Each row was made from one walk, in order. Every step used is in the known rows, and no mark comes twice. Write each row's walk.
Known rows
laduvo suvif: [ -6  -3   2   4  -5   8  49  15   9   6   1  -2  -9 -18   8 -23  10   2
  -8  22  -2  -7  -6  33  14   3  -5   3  12   3 -24]
fina fekadig: [-17  -6  -1  11  -5  22  -4  24   9 -10  -6  -1 -12   3  -3 -18  -8  20
  -1  -1  -3   8  25  10 -23   7  18 -14 -17   1  11]
nube gatal gelepu vufa laduvo: [ -1  18  11 -40  13 -39   1 -22  -5  23   9  10  37 -38  10  21  -6  10
 -10 -18 -18 -11  45 -68 -10 -32  -4  18 -13  18  -3]
kuruk nube kager: [-30 -11  -3  11   9   5  29 -13  -6  14  29  -7  -4 -15  16   5  17  -7
 -16  -8 -34  -1   5   4 -39  -6 -10  -7  24  11  -8]
laduvo gelepu vufa nube gatal: [  3  28   6 -12  -1 -12  12 -20   2  15   1   0 -26   4  24  26  20  40
  11 -10 -28 -20  60 -15 -11 -19  -4   3 -47  32   2]
fekadig gatal gelepu vufa nube: [-24  20  33 -16  12  11  12  -2  -4  23  -2  -8 -47 -35  -1  31 -22  -9
 -12   2 -14  18  64 -29   5 -21  -2   9 -35 -24  19]
laduvo suvif gatal vufa nube kager: [-29  -9  -2   5  -5 -11  45  19  14 -13   4  -8 -39 -29   8 -20   9  -1
  -3  15 -23  10  48  37  44  -4   8  10  37 -32 -17]
kuruk nube kager fekadig gatal vufa: [-51  -3   2   4  13  16   3 -29 -13   9  24  -9 -29 -31   3   3   7 -29
  -5  -2 -11   2  21   2 -24 -15 -19  -5  13 -14 -16]
vufa nube: [ 16  -6  10   5  12  13  -5  10   4   1 -19  -2 -26  -7   2  12   6  13
   5 -11  -4   3  41 -16  11  -3   6   7 -21 -23  13]
suvif laduvo gelepu gatal: [-19  15 -21  -3 -11  -1  67 -27   5  10   7   3 -16  45  26 -16  10 -27
  -2  20   7   9  19  14 -40  -8 -22  -4 -46  29   7]
suvif laduvo gelepu vufa gatal: [-32  27 -10  -3 -20   3  50 -56   3   2  17   4 -34  19  19   2  17   6
  -3  20  -4  -5  38   5 -17 -18 -29  -7 -58  28  11]
laduvo gelepu vufa nube kager: [-13  17   2  -5  -5   4  31 -26  -2  17   9  -2 -49  18  24  31  22  30
  11   6 -34  -8  53   6 -13  -4  -5  -8 -40  32  -7]
gelepu gatal nube: [ 13  -7  -3  19  -3   6  60  18   6  -4 -13  -5 -15  25  25   3   3 -11
   5 -23  -2  14 -25  30   7  15  -6  14   2  12  16]
kuruk nube: [-18  -4   4   9   7  -3  19  -2   0   0  17  -7   4 -22   7  -6  10  -4
 -15 -19 -24  -7  -1   1 -25 -15 -10  -2   0  15   9]
gatal gelepu vufa laduvo: [-21   9  16 -40   3 -22  33 -28  -6  11  14   5   6 -26   0  25 -16  -8
 -13  -2 -24   5  26 -39   4 -18  -5   4 -35  31   1]
kager fekadig gatal vufa: [-31  14   8  -9   5  21 -37 -24 -11  -4  -6  -2 -37 -22 -18  -2 -14 -35
  14   9  37   5  23  -1  22 -13 -14   5 -17 -33 -15]
laduvo suvif gatal: [-17   1   0  17 -19 -14  60  24  16  -9  10  -5 -16 -19   3 -29  11  -1
 -14  16 -18   1  10  56  46  -2   0  14  29   4 -26]
kuruk nube gatal vufa laduvo: [-17   5   5 -29  17 -33 -15 -18  -3   0  11   0  31 -59  13  -4   0   5
  -7 -45 -29 -13  25 -41 -35 -34  -5  10   9  17   1]
suvif laduvo gelepu vufa: [-37  28 -12  -4 -15  -3  39 -45   2   7  13   3 -25  19  21  10   9  -6
   0  21   2  -7  45   1 -20 -14 -17 -10 -51  26   3]
nube gatal: [ 15  11  -2  -8  10 -22 -26   0  -1  15  -2   5  33 -16   9   1   7  16
   0 -16   1 -15  23 -37 -14 -18   0  14  14  -6  -4]
vufa gatal nube kager fekadig fina: [ 11 -15  -6  12  -4  42  28 -52  -6 -12  14   0 -35  -1   4   9  18  15
   7  -4  -5   0 -12  49  36  21 -19  14  18   0   9]
gelepu gatal vufa laduvo suvif: [-12  -7   3 -34  -4 -19  56  14   5 -14 -10   0 -13  -8  21 -23 -10 -16
   7 -13   6  24 -12   6   1  -5 -13   5 -16  16 -12]
vufa gatal nube kager fekadig: [  4 -11  -7  22  -9  37  35 -51  -5  -2  10   1 -31   7   3   6  26  11
   5  -2 -17  -3 -20  39  21  12 -22  17  17   6   0]
nube kager fekadig vufa laduvo suvif: [-16  -3  -2 -12   0  24  29 -44 -10  27  19   3 -17   5   6   1   8 -36
 -10  27   8   4 -20  19  -4   6 -17   7  -7  16 -92]
fekadig vufa gelepu: [  7  33   9 -34   2   4  17 -13   8   9   9   0  16  31   8  12 -23 -28
 -24 -13 -13  11 -38 -13 -38  -7  -7   2 -12  11 -45]
suvif gatal: [-12   5  -3  16 -16 -27  11  11   8 -19  11  -3  -9  -2  -5  -6   0  -4
  -8  -7 -20  10  22  30  39  -6   6  14  19   0  -3]
vufa laduvo gelepu: [  4  11   1 -44 -15 -10  26 -40  -6  14   8   6   5  -1   9   2  -3   6
   4 -10 -40  -4  -8  19 -27   4  -1   8 -30  93 -37]
laduvo suvif gatal gelepu vufa nube: [-23   3  12   7  -6 -18  75  21  16  -3  10  -6 -29 -31   4  -9   8   0
 -20  16 -29   4  52  24  58 -17   0  16   1 -12  -5]
fina fekadig vufa nube: [  0  -1  12   3  12  32  -9  18  15  -1 -17  -6 -31  13   2  -7 -14   9
 -16  -8  -4  17  34  -5 -30  -1  23  -5 -54 -21  -7]
fekadig gatal nube kager: [-18   5  13  14   0  38  10 -10  -7  25  -3 -11 -43 -20  12  29 -14  -9
   1  -5 -23  12  14  38  -5  19   9  15  35  -3  -7]
laduvo gelepu: [  2  14 -11 -13  -6   0  25 -25   0  14   9  -1  -7  27   9  -6  12   7
   6  11 -32 -11   4  25 -29   1  -1  -3 -19  50  -5]
suvif laduvo: [-25   6 -12   5  -4   4  17 -23   2   1   2   4  -4   4   8  -4  -1 -25
  -6  16  23   4  26 -11 -10  -9 -11  -3 -18 -14   7]
vufa gelepu gatal nube kager fekadig: [ -2  16  -9  -7 -12  16  74  -2   1   4   6   3   6  41  25  17  -2 -29
   7 -19  -8  13 -39  17 -15  18 -24   3  26  27 -24]
fina fekadig vufa laduvo suvif: [-12   1  12 -18  -5  23  21   7  13   3  -4  -1 -13  -5   5 -23 -21   2
 -23  -2 -12  15  -3  21 -32   4  16  -1 -43  34 -49]
suvif gatal vufa: [-29   5  -6  -3  -8 -37 -11   7   9 -36   5  -5 -14 -16  -8 -10 -11  -8
   2 -11 -15  13  37  13  41 -13  12   9  27 -28  13]
fekadig kager: [  7   2 -19  -5 -10  15   1  -9  -4   2  10   7  19  13  -1 -18  15 -18
  -5  27 -16  -5  16  24  -8   2   2 -18  -6   7  -2]

Write each row's walk
[  5   0  -6 -30 -16   0  70 -36  -6  21   8   3  -9  20  32   9   4  -2
   7 -17 -48   9 -18  41 -31  19  -6  13 -14 101 -38]
vufa laduvo gelepu gatal nube kager
[ -6  10 -13 -26  -2 -13  47  -9   5  -2   1  -3 -19  39  21 -18   5  -6
  14   1 -19   8   4  17 -32  -6  -9  -5 -29  32  12]
laduvo gelepu gatal vufa
[-20   3   7 -27  14 -29   9 -10   2   2  11  -2  27 -67  17 -17   4   6
 -11 -34 -30 -16  22 -25 -27 -33  -8  12  15  19 -10]
kuruk nube gatal vufa laduvo suvif
[ 12   8 -12   1  -9   5  72 -10   5  11  -1  -4 -19  47  29  -4  15   0
   9  -7 -33   0 -14  49 -23  13  -7   8 -17  60   9]
laduvo gelepu gatal nube
[-13  11  10  19  -2  39  -9 -25 -10   8  -8  -4 -36 -14 -11  11  -5 -29
  11   2  22  -3   4  31  32   6 -10  18  -6  -5 -19]
kager fekadig gatal nube
[-29   1   0   7   1  32  -3 -28 -17  26  14  -2 -37  -2  -2  13   5 -28
   5  24  15   8  14  14  -4   6 -15   1  10 -14 -43]
nube kager fekadig gatal
[-29  25  -7  -1  -9   3  36 -39   4   7   3   2 -39  15  22  15  12   0
   2  15   1  -5  65  -7 -15 -15 -14  -7 -62  13  10]
suvif laduvo gelepu vufa nube
[-29  21  -5 -20 -14 -38   5   9  12 -37  11  -2   2  -6  -4  -4 -20 -12
   1 -21 -28  15  25   7  24 -12   6   5  40 -14   4]
suvif gatal vufa gelepu
[ -9   3  12 -20  -2  19  -3  -1   8  -1  -4   0  -8   3   1 -10 -26   2
 -19 -13 -10  19   1   5 -40   3  19  -3 -49  30 -37]
fina fekadig vufa laduvo
[ -2  -5  -4   3   1  31  17 -51 -10  17   4   1 -15   6  12  29   1 -27
   0  -8 -13  -1 -22  33   8  23   0  21  15  25 -54]
gatal nube kager fekadig vufa laduvo
[ -2  27  -3 -43  11 -31 -32  -4   3  -4  -3   7  43 -22  10   4 -14   8
   9 -30  -8 -10  25 -59 -28 -24   1   6  34 -17   3]
nube gatal vufa gelepu
[  0  -9   3 -13  13  -9  25  26   7 -19 -23  -5 -32  11  16  -7  -4  -9
  14 -19  15  26  26 -20   2 -10  -6   2 -26 -37  30]
gelepu gatal vufa nube
[-18  11  14 -26  16 -36  20 -22  -5  19  24   2  35 -56  15  12   3   4
 -24 -35 -41 -15  33 -53 -31 -41 -13  13 -12  35   3]
kuruk nube gatal gelepu vufa laduvo
[ 17  11   6 -13  28  10 -16 -37  -3  21  -5   5   0   8 -11   5   3 -38
 -13   5  23  -6  25 -43   6 -28 -12  22 -52 -33 -33]
kager fekadig vufa nube gatal gelepu
[-10 -13  -5  -6  13   3  24   8  -1 -10 -14  -2 -41  18  15  -3   6 -22
  18  -5  26  25  27 -18   6  -6 -16   0 -22 -41   6]
gelepu gatal vufa nube kager fekadig
[-31  23  33 -35   2   0  16 -16  -9  25   7  -3 -27 -44  -1  27 -31 -15
 -14  -1 -20  18  37 -21  -3 -18  -4  11 -31  17  -4]
fekadig gatal gelepu vufa laduvo
[ -4   8   6 -25  -7  15  34  -1  11   6  -2  -1 -17  33  15 -20 -18   0
 -16 -11 -20  23  -6  21 -57   3  10  -4 -69  59 -36]
fina fekadig vufa laduvo gelepu gatal
[-32   4  15  -5   5  32   6  20   5  11  -3  -6 -24 -15  -9 -13 -29  -3
 -14   9 -16  22  47   0 -36  -3  19  -7 -22  -8  22]
fina fekadig gatal gelepu
[-26  -5  -4   1   0 -24  -9   7   7 -26   1  -7 -37 -16  -1   4  -2  -2
   5 -12 -24  19  68   5  38 -10  16  11  27 -45  11]
suvif gatal vufa nube kager
[ 13   6  -1 -32 -17  -7  64 -29  -2  12   0   3  -3  16  25   3  -1  -1
   7 -24 -42   5 -22  39 -22  14  -6  17 -28 103 -27]
vufa laduvo gelepu gatal nube
[  1  18  21   2   7 -16 -16   6   1   2 -12   1 -25 -30  18  40  11  40
   7 -25   4 -10  71 -50  24 -24  -3   6 -36 -24   8]
gelepu vufa nube gatal
[-32  27   9 -21   0  20 -24 -23  -8  -5  -2   0 -24 -15 -15   4 -21 -37
  14   2  27   6  11  -7   9 -11 -18   2  -8 -22 -22]
kager fekadig gatal vufa gelepu
[ 11   8  -2 -25  23 -27  -5 -10  -1  26   6   7  48 -19   2   0  -1  -4
 -12  -5 -16 -11  36 -59 -23 -27   3  17  12 -10  14]
nube gatal gelepu
[  5   8   4 -11  10  21  13 -58  -3   6  13   5 -11  22 -19 -12   5 -39
 -19  18  19   2 -23  -9  10 -22 -31  15 -53 -10 -30]
kager fekadig vufa gatal gelepu
[-27   5   0 -23 -14 -43  -7  -6   4 -34   6   0  -7 -30  -6  -6 -19  -7
   2 -24 -26  16  31  12  38 -11  12  16  17   9  -8]
suvif gatal vufa laduvo
[ 12   1  11  -8  21  21   0 -14   3  22  -4  -5 -31  19  13  22  -1 -15
 -18   0  -9  16  16 -15 -21  -4   5   8 -28 -30 -38]
fekadig vufa nube kager
[  6  11 -11 -11  -9  -5  64  -5   4  12   5  -2 -16  51  23 -15  15  -2
   5   5 -20   5  -9  30 -34   1 -14  -1 -34  55  -1]
laduvo gelepu gatal
[-12  -2  -1  30 -19  -4  66  19  17 -10   4  -8 -20 -21   9 -18   9   0
 -11   5 -29  -4   4  76  57  10   8  23  46  11 -17]
laduvo suvif gatal nube
[-29  -5  -2  11  13  16  20 -35  -9  18  31  -6 -11  -2   8   3  17 -34
 -21   0 -11  -3  -9   3 -31 -13 -21  -2  -4   2 -41]
kuruk nube kager fekadig vufa
[-23  18 -20  -5  -9   4  36 -43   3  12  10   4 -10  27  14 -10   8 -19
  -2  26  -2  -5  30  10 -35  -8 -12  -5 -33  26   3]
suvif laduvo gelepu
[  4 -14  -8  20  -2  12  68  11   1   7  -4  -5 -22  31  33  12   9 -13
   5 -13 -10  19 -19  32  -4  22  -7  10  21  11   2]
gelepu gatal nube kager
[-21   8 -27   7 -11  14  80 -38   2  18   8   1 -25  47  37  -1  15 -27
   1  19 -10   8  19  31 -40   8 -16   1 -17  32   2]
suvif laduvo gelepu gatal nube kager
[-22   5  13  13   1  12   2 -15  -8   3   0   0 -55 -11  12  44  18  16
  12   0  15   0  58 -22  33  -7 -14  -5 -36 -24 -15]
gelepu vufa nube kager fekadig
[ 11   7   2   9   1  31   6 -56  -2  -2   3   2 -25  21  -9  -2   9 -25
  -8   1  20  -5 -35  22  24  -6 -26  20 -38  -4 -34]
kager fekadig vufa gatal nube
[ -7 -12 -13  26   1  33  16 -33  -9  10   3  -1 -19   7   9  23  13 -15
  12   2  -7  -9  -6  37  19  26   0  12  37   2 -20]
gatal nube kager fekadig
